Every row comes from one small tree of marks. Brackets hold a mark, then the marks that hang from it, in the order of their numbers. Every link used is in the known rows. Which tree was each row made from?
Known rows:
(Z453 Z474): [ 1.85 -0.44  2.53  0.65 -0.04  2.67  0.78 -1.20 -2.05  0.65  1.18 -0.52
 -0.78  0.41 -4.38 -1.00  0.91 -0.26  0.87  0.52  0.76 -0.10  0.18 -1.28]
(Z978 (Z434 Z474) Z453): [ 0.59 -2.81  2.31 -2.12 -0.53  3.00  0.86  0.51 -4.70  0.11  6.47  1.05
 -1.59  1.69 -1.49  3.45  5.27  2.58  1.24  0.58 -0.79 -0.92 -0.39 -0.56]
(Z434 (Z474 (Z866 (Z747 Z453)))): [-0.75 -0.66  1.64 -0.50 -1.60  0.83 -0.27 -0.92  1.58  0.35  0.79 -0.28
  0.82 -0.26 -0.30  1.38  1.70 -0.30 -0.07  4.16  0.52  3.44 -1.38  0.30]
(Z474 (Z866 (Z747 (Z453 Z978)))): [ 0.20 -0.30  1.36  0.12 -1.47 -1.39 -0.60 -0.62  2.16  0.85 -1.78  0.37
  0.60  0.32 -1.03  0.58  1.11 -1.00 -0.13  1.93 -0.54  4.32 -0.39  0.91]
(Z453 Z978): [ 1.50 -0.86  1.92 -0.49  0.96  1.87 -0.11  0.47 -2.16  0.10  0.78 -0.43
 -1.17  0.51 -3.01 -0.27  2.08 -0.25  1.44  0.41 -0.36 -0.42  1.22  1.00]
(Z978 (Z453 Z92 Z474)): [ 1.65 -1.29  1.25  0.81  0.03  0.66  1.16 -0.85 -2.71  0.93  3.76  0.16
 -1.46  0.63 -2.54  0.76  3.75 -0.97  0.73 -1.12  0.96 -0.65 -0.89 -1.87]
(Z474 (Z866 Z399 Z747)): [ 1.13 -0.29  1.98 -0.16 -2.75 -0.03  0.03 -0.99 -0.21  2.13 -1.63  0.98
  1.93 -0.07 -0.44  0.66 -0.78 -0.43 -0.72  0.30 -2.77  4.83  1.70 -0.14]
(Z434 Z747): [ 0.14  0.02  2.54 -0.89 -0.98  1.14  0.73 -2.15 -2.37  0.27 -1.15 -1.34
  0.50 -0.42 -2.37  0.53 -1.03 -0.48  1.35  2.82 -0.69 -0.72  2.65  1.57]
(Z434 Z474): [ 0.08 -1.15  2.37 -0.91  0.29  3.32  0.43 -0.54 -1.42  0.07  2.66 -1.06
 -0.20 -0.21 -2.34  0.71  1.87  0.75  1.08  3.15  0.66  0.13  0.29  0.24]
(Z747 (Z453 Z474 (Z978 Z434))): [ 1.82 -1.08  1.83  1.65 -0.60 -0.97  0.30 -0.17 -1.55 -1.04  1.18  0.41
 -2.37  1.53 -3.03 -1.28  1.56 -0.21  1.36  0.81  1.49 -0.34 -1.22  0.56]
(Z747 (Z453 Z474 Z978) (Z866 Z399)): [ 2.97  0.07  0.81  3.99 -0.78 -4.89  0.47  0.36  1.91 -0.92 -1.47  0.52
 -1.66  1.53 -1.32 -1.53 -2.97 -0.45  0.46  0.99  2.03  1.54 -1.50  1.66]
(Z399 (Z866 Z474 Z747)): [ 2.06 -0.04  1.96 -0.02 -0.36  0.94  0.41  0.01  0.47  0.96 -1.98  0.16
  0.53 -0.24 -1.38  0.64 -4.16  2.08 -0.42  1.83 -0.41  4.39  3.14  2.45]
(Z399 (Z866 Z747)): [ 1.98 -0.86  1.74 -0.79  0.08  0.39  0.74 -0.25  0.29  0.65 -1.56  0.00
 -0.02  0.21 -2.46  0.53 -2.33  1.37 -0.46  0.79  0.12  3.72  2.76  1.52]
(Z866 Z747): [ 1.63 -1.13  2.10  0.45 -1.11  0.97  0.46 -0.98 -0.26  1.58 -0.05 -0.08
  0.71 -0.61 -2.80 -0.27  0.16  0.29 -0.10  0.29 -1.95  2.79  2.10  0.23]
(Z978 (Z434 (Z474 Z866)) (Z453 Z92)): [-0.22 -3.03  1.27 -1.67 -1.22  1.03  0.69 -0.07 -4.46  0.12  6.88  1.36
 -1.04  1.73  0.36  4.08  5.54  0.34  0.87  1.57  0.09 -0.56 -1.92 -1.23]
(Z453 (Z474 Z866) Z978): [ 1.45  0.01  1.55 -0.43 -0.47  2.65 -0.57 -0.18 -2.14  0.13  0.75  0.29
 -1.09  1.15 -2.22  0.21  2.98 -2.07  0.83  1.00  0.95 -0.22 -1.85 -1.25]
(Z434 Z474 Z747): [-0.71 -0.21  2.22 -1.40 -1.51  2.89  0.44 -1.96 -2.69 -0.55  1.06 -1.61
  0.46 -0.83 -0.61  1.51  0.22 -0.60  1.27  5.07  0.41 -1.51  0.75  1.15]
(Z747 Z453 (Z866 Z474)): [ 0.94  0.24  1.78  3.29  0.72 -4.69  0.44  0.07  4.57 -0.26 -1.89 -0.59
 -0.32  0.87 -2.05 -0.30 -4.34  2.02  0.93  4.11  1.72  3.45  0.14  3.71]
(Z474 (Z866 Z399 (Z747 (Z453 Z978)))): [ 1.07 -0.05  1.39  0.88 -2.80 -2.17 -0.36 -0.53  1.26  1.22 -2.50  1.02
  1.08  0.13  0.24  0.01 -0.57 -0.96 -0.55  0.58 -1.83  5.07  0.65  0.98]
(Z453 (Z92 Z434) (Z474 Z866) Z978): [ 1.72 -1.12  0.80  1.49 -1.75  2.13 -1.11 -1.89 -1.33  0.03  2.28  0.54
 -1.84  0.51 -0.32  0.18  2.07 -4.40  0.45  1.07  1.27 -0.93 -2.49 -2.21]
(Z747 (Z866 Z474)): [ 1.49 -0.18  2.10  1.64  0.88 -1.08  0.42  0.26  1.44  0.50 -0.14 -0.41
  0.17  0.76 -2.20  0.72 -3.60  1.96  0.91  3.25  0.26  2.02  1.06  2.37]
(Z434 Z92 (Z474 (Z866 Z399)) Z747): [-2.16  0.83  0.94 -1.48 -3.20  3.91  0.04 -1.71 -3.13 -0.09  0.86 -1.28
  1.87  0.26  3.19  1.82 -1.44 -2.04  0.64  4.72 -0.77 -0.65 -1.67  1.29]
(Z747 (Z453 Z978) (Z866 Z399 Z474)): [ 2.30  0.52  1.17  3.96 -0.49 -5.20  0.04  1.04  2.86 -0.45 -2.43  0.42
 -0.64  0.93  0.03 -0.84 -4.96  1.13  0.74  2.32  0.50  3.08  0.45  4.06]

Write each row's tree:
[ 2.10 -0.39  1.48  0.76 -0.43 -1.36  0.80 -0.64  1.83  0.05 -2.32  0.01
 -0.66  0.38 -2.52 -0.48 -2.80  0.79 -0.58  1.10  1.67  4.07  1.18  1.38]  (Z399 (Z866 (Z747 (Z453 Z474))))
[-1.61 -0.43  0.69 -1.09 -1.54  4.65 -0.31 -0.49 -0.65  0.61  2.86 -0.79
  1.38  0.50  1.29  1.46  1.27 -1.09  0.00  3.47 -0.50  1.65 -3.01  0.08]  (Z434 Z92 (Z474 (Z866 Z747)))
[-1.87  0.19  1.15 -1.17 -1.54  4.79  0.40 -1.65 -3.35 -0.65  2.21 -2.22
  0.77 -0.01  1.14  1.05 -0.67 -1.39  1.34  4.79  0.13 -2.53 -1.40  1.64]  (Z434 Z92 Z474 Z747)
[ 2.41 -0.36  1.07  0.69 -0.39 -1.17  0.41 -0.04  1.36 -0.35 -2.09  0.22
 -1.18  0.51 -1.98 -0.46 -2.03  0.23 -0.42  0.87  1.69  3.42  0.71  1.57]  (Z399 (Z866 (Z747 (Z453 Z474 Z978))))
[ 1.59 -1.03  2.54  0.48 -2.50 -0.91  0.95 -0.88 -4.06 -0.10  0.75  0.80
  0.26  1.22 -0.31  1.60 -3.99  1.57  1.13  2.83 -1.81 -0.48  2.39  2.20]  (Z978 (Z434 (Z747 (Z866 Z399 Z474))))
[ 2.41  0.60  2.19  3.66 -3.44 -2.21  0.36 -0.70  1.34  1.86 -2.80  0.84
  1.61 -1.29  0.30 -1.68 -4.90  1.24 -0.56  0.58 -3.03  5.79  3.06  2.53]  (Z866 Z399 Z474 (Z747 Z453))
[ 0.55 -1.94  1.26 -1.10 -0.28  4.24 -0.11  1.01 -5.28 -0.92  4.91  0.09
 -1.49  1.74 -0.42  0.84  2.73 -0.02  1.65  1.46 -0.51 -2.55 -1.49  0.84]  (Z453 (Z978 (Z434 Z92 Z474)))
[ 2.33 -0.45  1.89  2.71 -2.88 -2.87  0.80 -1.05  1.05  1.47 -2.37  0.66
  0.95 -0.71 -1.08 -1.80 -2.61  0.36 -0.62 -0.68 -2.36  4.92  2.58  1.37]  (Z866 Z399 (Z747 Z453))
[ 1.64 -0.99  1.68  2.23 -2.48  1.81  0.26 -3.83 -1.99  0.23  1.68 -0.60
 -1.12 -0.61 -1.41 -0.56 -0.93 -3.42  0.64  1.84  0.94 -1.98 -0.15 -1.65]  (Z453 (Z92 (Z434 Z747)) Z474)
[ 1.21 -1.22  1.18  2.72 -1.41 -3.34  0.68 -1.53  1.75  0.83 -0.64 -0.26
  0.31 -0.74 -1.81 -1.40 -0.70 -1.02 -0.15  1.05 -0.12  3.40  0.81  0.98]  (Z866 (Z747 (Z453 Z92)))
[ 0.10 -1.52  2.35 -0.65 -2.33  4.59 -1.19 -2.14  1.60  0.93  1.91  0.03
 -0.09 -0.54 -0.40  2.01  1.09 -0.32 -0.17  3.08 -1.15  2.45 -0.07 -0.78]  (Z92 (Z434 (Z474 (Z866 Z747))))
[ 0.53 -0.48  2.38  0.74 -1.94  1.21 -0.80 -2.71  1.18 -0.32 -1.22 -0.81
 -1.32 -0.38 -1.26  0.24 -1.19 -1.01  1.16  2.65 -0.59 -0.03  1.62  1.83]  (Z92 (Z434 (Z747 (Z453 Z978))))
[-0.35  0.92  2.09  0.49 -1.99 -1.18  0.41 -2.72  0.10 -0.31 -2.44 -1.04
  0.16  0.08 -1.73  0.01 -1.09 -1.63  0.98  3.84  1.32  0.62 -0.11  1.17]  (Z434 (Z747 (Z453 (Z474 Z866))))
[ 0.21 -1.01  2.19  0.05 -2.01  2.64 -0.56 -2.62  0.92 -0.49  1.24 -0.92
 -0.68 -0.30 -0.07  2.26 -2.12 -0.28  0.74  4.91  0.13 -0.60  0.31  1.01]  (Z92 (Z434 Z474 (Z747 Z866)))
[ 2.79 -2.23  0.94  1.65 -1.02  0.70  0.52 -0.47 -6.16 -0.74  4.61  0.93
 -2.37  1.35 -1.69 -0.67  2.59 -2.66  1.28 -0.02  1.24 -3.36 -1.66 -1.59]  (Z453 Z92 Z474 (Z978 Z434))
[ 1.80  0.46  1.80  4.07 -0.62 -5.47  0.69  0.14  3.64  0.12 -2.69  0.09
  0.17  0.71 -0.80 -0.86 -6.04  2.09  0.50  2.77  0.43  4.20  1.10  3.74]  (Z747 Z453 (Z866 Z399 Z474))
[ 0.70 -1.29  2.37 -0.16 -3.21  4.08 -1.04 -2.08  1.05  1.21  1.38  0.49
  0.25 -0.61  0.40  1.63 -0.01 -0.27 -0.43  2.22 -1.91  2.97  0.54 -0.69]  (Z92 (Z434 (Z474 (Z866 Z399 Z747))))
[ 2.35  0.14  2.10  2.42 -0.43 -1.84  0.66  0.34  0.54  0.90 -0.97  0.31
  0.66  0.59 -1.02  0.16 -5.30  2.02  0.47  1.89 -0.98  2.77  2.04  2.44]  (Z747 (Z866 Z399 Z474))
[ 1.84  0.00  0.95  5.30 -0.79 -7.30  0.97 -0.38  3.12  0.00 -1.78  0.06
  0.14  0.40  0.19 -1.21 -6.23  0.39  0.42  2.90  1.27  3.50  0.46  3.37]  (Z747 (Z453 Z92) (Z866 Z399 Z474))
[ 2.87  0.26  2.40  2.38 -3.31  0.79  0.37 -0.55 -1.17  2.46 -1.44  1.01
  1.99 -1.36  0.15 -0.87 -4.28  1.22 -0.58 -0.07 -4.16  4.64  3.80  1.47]  (Z866 Z399 Z474 Z747)
[ 1.38  0.40  1.45  1.73 -1.21 -1.62 -0.16 -0.43  0.58 -0.25 -1.47  0.33
 -1.06  0.94 -1.64 -1.26  0.59 -1.40  0.64  0.94  1.31  1.95 -1.31  0.48]  (Z747 (Z453 (Z474 (Z866 Z399)) Z978))
[ 2.02 -2.77  1.57  0.32 -1.04  0.75  1.42 -0.56 -5.73  0.44  6.24  1.46
 -2.06  1.89 -2.17  1.70  4.33  0.06  0.99 -1.37  0.12 -1.87 -1.12 -2.16]  (Z978 Z434 (Z453 Z92 Z474))
[ 1.86 -2.74  1.10  0.65 -0.16 -0.40  0.43  0.07 -5.25 -0.54  3.86  0.61
 -1.71  1.15 -1.41  0.04  2.28 -1.54  1.54  0.39  0.03 -2.31  0.31  0.30]  (Z453 Z92 (Z978 Z434))
[ 1.63 -0.60  1.53  0.26 -0.02 -1.99  0.77 -0.38  2.24  0.19 -2.66 -0.14
 -0.31  0.29 -2.42 -0.09 -2.89  1.43 -0.43  1.32  1.01  4.63  2.16  2.34]  (Z399 (Z866 (Z747 Z453)))
[ 1.83 -1.67  1.50  1.12 -0.77  2.00  0.50 -1.71 -1.44  1.08  4.07  0.37
 -2.02  0.41 -2.03  1.09  3.24 -1.12  0.52 -1.18  0.40 -0.52 -0.83 -2.22]  (Z978 (Z453 (Z92 Z434) Z474))
[ 1.06 -1.43  1.17  2.73 -0.23 -2.36 -0.34 -1.32  1.78 -0.56  0.19 -0.47
 -2.05  0.06 -1.53 -1.30  0.39 -1.84  1.13  1.43  1.30  0.68 -0.12  1.51]  (Z747 (Z453 (Z92 Z434) Z978))
[ 2.44  0.20  1.49  4.65 -3.63 -3.63  0.58 -1.11  0.88  1.76 -2.09  0.81
  1.58 -1.49  1.11 -1.96 -5.05 -0.15 -0.63  0.69 -2.36  5.27  2.55  2.23]  (Z866 Z399 Z474 (Z747 (Z453 Z92)))
[ 2.94 -0.57  1.12  4.32 -3.60 -3.63  1.05 -1.78  0.07  1.24 -1.18  0.80
  0.51 -0.81 -0.48 -2.56 -2.65 -1.74 -0.87 -0.90 -0.91  3.67  0.83 -0.15]  (Z866 Z399 (Z747 (Z453 Z92 Z474)))
[ 0.33 -1.17  2.67 -0.60 -2.19  4.33 -0.92 -1.92  0.65  0.77  1.65  0.09
 -0.20 -0.24 -0.25  1.63  0.32  0.03  0.20  2.56 -1.21  2.01  0.58 -0.56]  (Z92 (Z434 (Z474 (Z866 Z399))))
[-0.33 -1.50  1.59 -1.94 -1.55  2.85  1.06 -0.55 -6.03  0.18  4.41  0.32
 -0.74  2.17 -0.17  2.96  2.21  0.98  1.53  0.14 -2.08 -2.44 -0.22  0.87]  (Z978 (Z434 Z92 Z747) Z453)
[ 1.76 -0.36  1.65 -0.23 -2.07  1.48  0.50 -0.56 -1.50  1.91  1.56  1.34
 -0.08  0.71 -1.26  1.74  3.07 -0.10 -0.37 -1.67 -1.35  2.58 -0.52 -1.89]  (Z978 (Z453 (Z474 (Z866 Z399 Z747))))
[-0.26 -1.39  2.65 -1.08 -1.32  4.84 -1.08 -1.99  1.12  0.57  2.17 -0.31
 -0.51 -0.11 -1.03  2.01  1.41  0.05  0.48  3.38 -0.40  1.50 -0.09 -0.54]  (Z92 (Z434 (Z474 Z866)))
[ 1.37 -0.27  1.96 -0.63 -1.06  1.77  0.60 -0.39 -1.98  1.54  1.79  0.96
 -0.52  1.16 -1.93  1.72  3.27  0.18  0.27 -1.31 -0.58  1.61 -0.54 -1.69]  (Z978 (Z453 (Z474 (Z866 Z399))))
[ 3.32 -0.13  1.31  3.27 -3.37 -1.93  0.35 -0.65 -0.13  0.83 -1.65  1.11
 -0.13 -0.42 -0.60 -2.26 -1.60 -1.10 -0.61 -1.32 -1.54  3.37  0.78  0.43]  (Z866 Z399 (Z747 (Z453 Z474 Z978)))
[-1.24 -0.38  2.36 -0.44 -2.90  2.13 -1.07 -3.28  2.15 -0.41 -0.15 -0.90
 -0.28 -0.52  0.44  1.99 -0.49 -1.05  0.65  5.44  0.37  1.12 -0.28  1.00]  (Z92 (Z434 (Z474 Z866) (Z747 Z453)))
[ 1.16  0.48  1.17  1.99 -1.71 -4.76  0.47 -0.99  0.66 -1.05 -3.20 -0.52
 -0.31  0.51  0.06  0.02 -4.15 -0.82  0.98  3.10  0.52  0.44  0.92  3.53]  (Z434 (Z747 (Z453 Z978) (Z866 Z399)))
[ 0.00 -1.84  2.65 -1.73 -2.13  2.67  0.71 -1.43 -5.36 -0.79  3.42 -0.13
 -0.28  0.65 -0.87  2.11  0.82  0.77  1.52  3.98 -0.58 -2.26  0.89  0.77]  (Z978 (Z434 Z474 Z747))
[ 0.74 -1.56  0.86  0.79 -1.85  2.10 -0.79 -2.06 -2.31 -0.84  2.66 -0.67
 -1.54 -0.79  1.15  0.88  0.95 -3.52  1.15  3.17  0.48 -2.78 -0.34  0.42]  (Z453 (Z92 (Z434 Z474 Z747)) Z978)
